What can hang from each mark
T: J Q
P: E
Q: T
E: J
J: A E T Y
W: P Y
Y: J W

Every row comes from one small tree of marks. The marks that hang from a mark follow it in brackets, in alphabetical order. Every link used is in the known rows. Which tree was each row made from?
Known rows
J{E T}: |  -2.2 | -10.3 |   3.0 |  -4.0 | -12.5 |  13.3 |  -7.5 | -11.2 |  10.7 |  -5.6 |   1.8 |  -4.4 |   7.7 |   5.4 |  33.6 |   5.1 |   6.8 |  -5.7 |
Q{T{J{A E Y}}}: |   7.1 |   7.6 |  29.8 |  -4.5 |  -1.4 |  15.5 | -20.0 | -50.4 |  12.5 | -26.6 |  -6.4 |  -7.7 | -16.2 |  34.8 |  36.2 |  10.4 |   4.6 | -11.8 |
P{E{J{A T{Q} Y}}}: |   8.0 | -10.3 |  25.4 | -11.2 |   3.1 |   9.3 |  -0.4 | -45.3 |   1.9 | -14.9 |   3.6 |   7.5 |   4.8 |  71.7 |  34.8 |  14.0 |  -5.5 | -16.5 |
P{E{J{Y}}}: |  12.9 |   2.5 |  -9.4 |  -0.1 |   7.2 |  -2.6 |   0.2 | -30.3 |  -3.9 |  -1.4 |   5.5 |  -4.6 |  -5.9 |  42.8 |  15.6 |   2.7 |  -3.9 |  -9.2 |
E{J{T}}: |   2.1 | -26.2 |  -3.9 |  -6.3 |  -6.0 |   5.7 |   0.7 | -21.6 |   6.8 |  -7.3 |  -1.7 |   1.8 |  -2.8 |  31.7 |  24.2 |   3.6 |  -4.4 |  -5.1 |
Q{T{J}}: |  -5.5 | -12.3 |  19.9 |  -5.6 |   1.2 |   5.0 |  -7.6 | -27.9 |   7.3 | -19.3 | -12.0 |  -3.9 | -25.3 |   2.6 |   5.6 |  -4.1 |   2.6 |  -4.9 |
J{E}: |  1.6 | -0.5 |  4.2 |  1.0 | -6.4 |  5.2 | -4.5 | -3.0 |  1.6 |  4.9 |  2.6 | -2.7 |  3.9 | -3.0 | 28.2 |  3.4 |  6.2 | -3.4 |
W{P}: |   5.1 |   8.2 |   1.7 |  -9.9 |   7.2 |  -6.7 |   0.3 |  -3.1 |   1.5 |  -5.6 |   3.3 |  -0.4 |   2.8 |   2.2 |  -1.5 |   1.3 | -13.6 |  15.3 |
P{E{J{A Y}}}: |  18.4 |   9.7 |  -1.8 |  -3.7 |  10.7 |   4.1 |  -2.8 | -37.0 |   2.5 |  -6.8 |   9.6 |   5.4 |  -2.8 |  65.1 |  27.7 |  11.0 |  -6.2 | -10.8 |
T{J{A Y} Q}: |  -0.5 |  -7.2 |  47.5 |  -3.5 |   0.8 |   2.1 |   1.7 | -41.2 | -10.7 | -12.1 |  -2.7 |   2.1 |  -3.0 |  39.6 |   7.5 |   9.4 |  -5.2 |  -7.3 |
T{J{Y} Q}: |  -6.4 | -13.1 |  40.2 |   0.3 |  -2.5 |  -4.9 |   5.5 | -34.9 | -17.2 |  -6.1 |  -7.0 |  -7.0 |  -6.6 |  17.9 |  -4.5 |   1.0 |  -1.8 |  -7.3 |
W{P Y{J{A E T{Q}}}}: |  10.8 | -12.7 |  49.8 | -10.8 |  -5.0 |  -2.2 |  -8.1 | -23.0 |   9.1 | -17.8 |   0.1 |  11.0 |  24.3 |  44.5 |  41.1 |  16.9 |  -0.2 |   7.5 |
T{J{A E Y{W}} Q}: |   8.6 |  -5.3 |  61.4 | -15.7 |  -3.6 |  21.1 |   4.5 | -44.3 | -12.2 |  -8.4 |  -2.2 |   4.2 |   8.5 |  45.7 |  24.8 |  12.9 | -15.9 |  -3.3 |
T{J{A E Y} Q}: |   0.7 |  -7.3 |  52.4 |  -2.3 |  -5.4 |   6.8 |  -2.3 | -43.8 |  -9.2 |  -7.4 |  -0.1 |  -0.6 |   0.8 |  37.4 |  35.7 |  12.9 |   2.1 | -11.5 |
Y{J{T} W}: |   9.6 |   1.0 |  18.4 |  -9.9 |  -7.7 |  14.9 |   1.8 | -21.8 |   7.4 | -12.4 |  -4.8 |   7.9 |  21.7 |  33.9 |  -3.6 |   0.0 | -13.3 |   1.4 |
Y{J{A E T{Q}} W{P}}: |  14.6 |   4.9 |  60.2 | -24.6 |  -3.8 |  17.9 |   1.2 | -34.7 |   6.8 | -15.7 |   2.1 |  18.0 |  35.9 |  53.0 |  36.8 |  14.1 | -21.7 |   7.9 |
E{J}: |   5.1 | -16.9 |  -2.8 |  -1.3 |   0.8 |  -2.5 |   4.3 | -12.4 |  -2.3 |   2.5 |   0.1 |   3.3 |  -6.5 |  23.2 |  18.4 |   1.6 |  -4.2 |  -2.8 |
Q{T{J{A Y{W{P{E}}}}}}: |  20.5 |  23.8 |  33.1 | -30.5 |  21.8 |  18.4 |  -6.8 | -56.1 |  10.9 | -34.7 |  -0.3 |   2.1 | -10.7 |  54.7 |   2.1 |   5.6 | -31.6 |  10.6 |

Which tree is each row?
|  11.2 | -31.8 |  28.8 | -24.1 |  11.9 |  -2.5 |   3.3 | -24.4 |   4.9 | -15.4 |   4.7 |  15.3 |   2.3 |  60.9 |  36.1 |  14.0 | -13.3 |   8.6 |  W{P{E{J{A T{Q}}}} Y}
|   1.2 | -21.5 |  21.5 |  -4.8 |  -7.4 |   1.9 |   2.2 | -34.4 |  -5.4 | -12.2 |  -7.2 |  -4.1 |   2.1 |  42.2 |  16.6 |   7.0 |  -4.3 | -11.9 |  E{J{T{Q} Y}}
|  24.2 |   6.8 |  12.2 | -15.3 |   5.5 |  17.5 |   3.0 | -33.1 |  -1.7 |  -9.4 |   0.4 |   7.6 |   5.7 |  66.7 |   9.8 |  11.9 | -26.3 |   0.9 |  E{J{A Y{W}}}
|  13.4 |   2.6 |  64.0 | -25.6 |   4.7 |  14.7 |   5.9 | -47.3 | -10.5 | -13.3 |   1.6 |   4.1 |  11.6 |  47.3 |  23.1 |  13.2 | -29.7 |  11.5 |  T{J{A E Y{W{P}}} Q}
|  25.9 |  11.4 |   7.9 | -17.2 |  12.8 |  18.1 |   4.2 | -37.6 |  -0.5 |  -7.3 |   7.9 |   9.9 |   4.9 |  72.7 |  15.9 |  10.8 | -24.5 |  -3.1 |  P{E{J{A Y{W}}}}
|  -7.0 | -21.4 |  49.9 |  -7.3 |   0.5 |   2.7 |   7.0 | -28.1 |  -8.3 |  -5.5 |  -1.9 |  12.5 |  -4.3 |  27.0 |  17.3 |   6.5 |  -3.6 |  -6.3 |  T{J{A} Q}
|  22.3 |   2.1 |   7.1 | -22.4 |   6.2 |  26.7 |   1.0 | -46.1 |   9.0 | -17.3 |   6.1 |   8.4 |   8.4 |  81.9 |  22.5 |  12.4 | -24.4 |  -4.9 |  P{E{J{A T Y{W}}}}
|   9.4 |  -3.1 |  58.5 | -14.8 | -12.0 |  23.9 |   0.6 | -31.5 |   5.3 | -11.2 |  -2.1 |  18.9 |  32.5 |  51.2 |  38.2 |  13.1 |  -8.0 |  -7.2 |  Y{J{A E T{Q}} W}
|   8.6 |  -3.3 |  55.9 | -21.4 |   1.1 |   7.7 |   9.5 | -40.8 | -16.6 |  -7.9 |  -2.2 |  -4.8 |   8.8 |  24.9 |  11.5 |   4.9 | -27.7 |  13.3 |  T{J{E Y{W{P}}} Q}
|  12.6 |  20.4 |   9.8 |   1.7 |  -2.7 |  10.9 | -12.2 | -22.7 |   5.4 |  -6.8 |   5.6 |  -3.9 |   8.9 |  32.3 |  30.6 |  14.2 |   2.6 |  -6.7 |  J{A E Y}
|  11.9 | -10.7 |  19.6 |   1.1 | -11.9 |   7.1 | -15.4 | -19.9 |  16.9 | -14.9 |   0.8 |   7.0 |  16.9 |  44.4 |  41.0 |  14.8 |  12.7 |  -3.8 |  W{Y{J{A E T}}}
|   5.8 | -19.9 |  47.5 |  -1.8 | -12.3 |   4.3 |  -8.9 | -20.3 |   7.4 | -13.2 |  -3.3 |  11.4 |  20.5 |  42.0 |  42.4 |  15.4 |  14.2 |  -7.8 |  W{Y{J{A E T{Q}}}}
|  18.6 |  24.2 |   9.2 | -18.5 |  10.2 |   6.6 |   3.0 | -16.6 |  -3.6 | -12.0 |   0.5 |  -5.6 |  12.3 |  23.1 | -21.4 |   2.8 | -33.3 |  20.6 |  J{Y{W{P}}}
|   0.5 | -26.5 |  39.6 |   2.1 | -16.0 |  -2.8 |  -5.6 | -13.4 |   1.7 |  -7.5 |  -7.3 |   1.8 |  16.9 |  20.1 |  31.1 |   7.2 |  16.1 |  -6.7 |  W{Y{J{E T{Q}}}}
|  15.0 |  10.6 |  39.0 | -18.6 |   0.5 |  29.9 | -12.3 | -50.4 |  10.2 | -27.7 |  -8.2 |  -2.7 |  -8.6 |  43.5 |  24.9 |   9.5 | -13.2 |  -4.4 |  Q{T{J{A E Y{W}}}}
|  12.4 |  -5.3 |   0.7 |  -7.7 |  10.6 |   5.2 |   1.0 | -23.7 |   4.4 |   0.2 |  10.8 |  15.5 |  -3.9 |  51.9 |  36.9 |   8.5 |  -4.8 |  -8.6 |  P{E{J{A}}}
|   1.6 | -12.2 |  26.8 |  -4.2 |  -4.2 |  10.6 |  -3.9 | -31.0 |   1.8 |  -2.7 |   5.7 |   5.6 |  -4.5 |  26.0 |  43.6 |  10.1 |   1.9 |  -4.7 |  T{J{A E}}
|  20.7 |  -3.0 |  10.7 | -20.3 |  -0.8 |  25.6 |   0.2 | -41.7 |   7.9 | -19.8 |  -2.0 |   5.6 |   9.7 |  75.4 |  15.9 |  14.1 | -26.4 |  -1.1 |  E{J{A T Y{W}}}
|  10.6 |   9.9 |  31.8 | -29.1 |  10.1 |  12.5 |   6.9 | -29.7 |  -2.6 | -18.0 |   1.2 |  -0.3 |  18.3 |  36.8 |  -7.5 |   4.4 | -29.5 |  10.8 |  J{T{Q} Y{W{P{E}}}}
|  21.6 |  14.2 |  32.5 | -21.9 |  -2.9 |  20.0 |  -5.5 | -34.4 |  16.7 | -17.9 |   5.9 |  14.2 |  32.4 |  55.0 |  35.2 |  13.9 | -22.9 |  11.7 |  Y{J{A E T} W{P}}
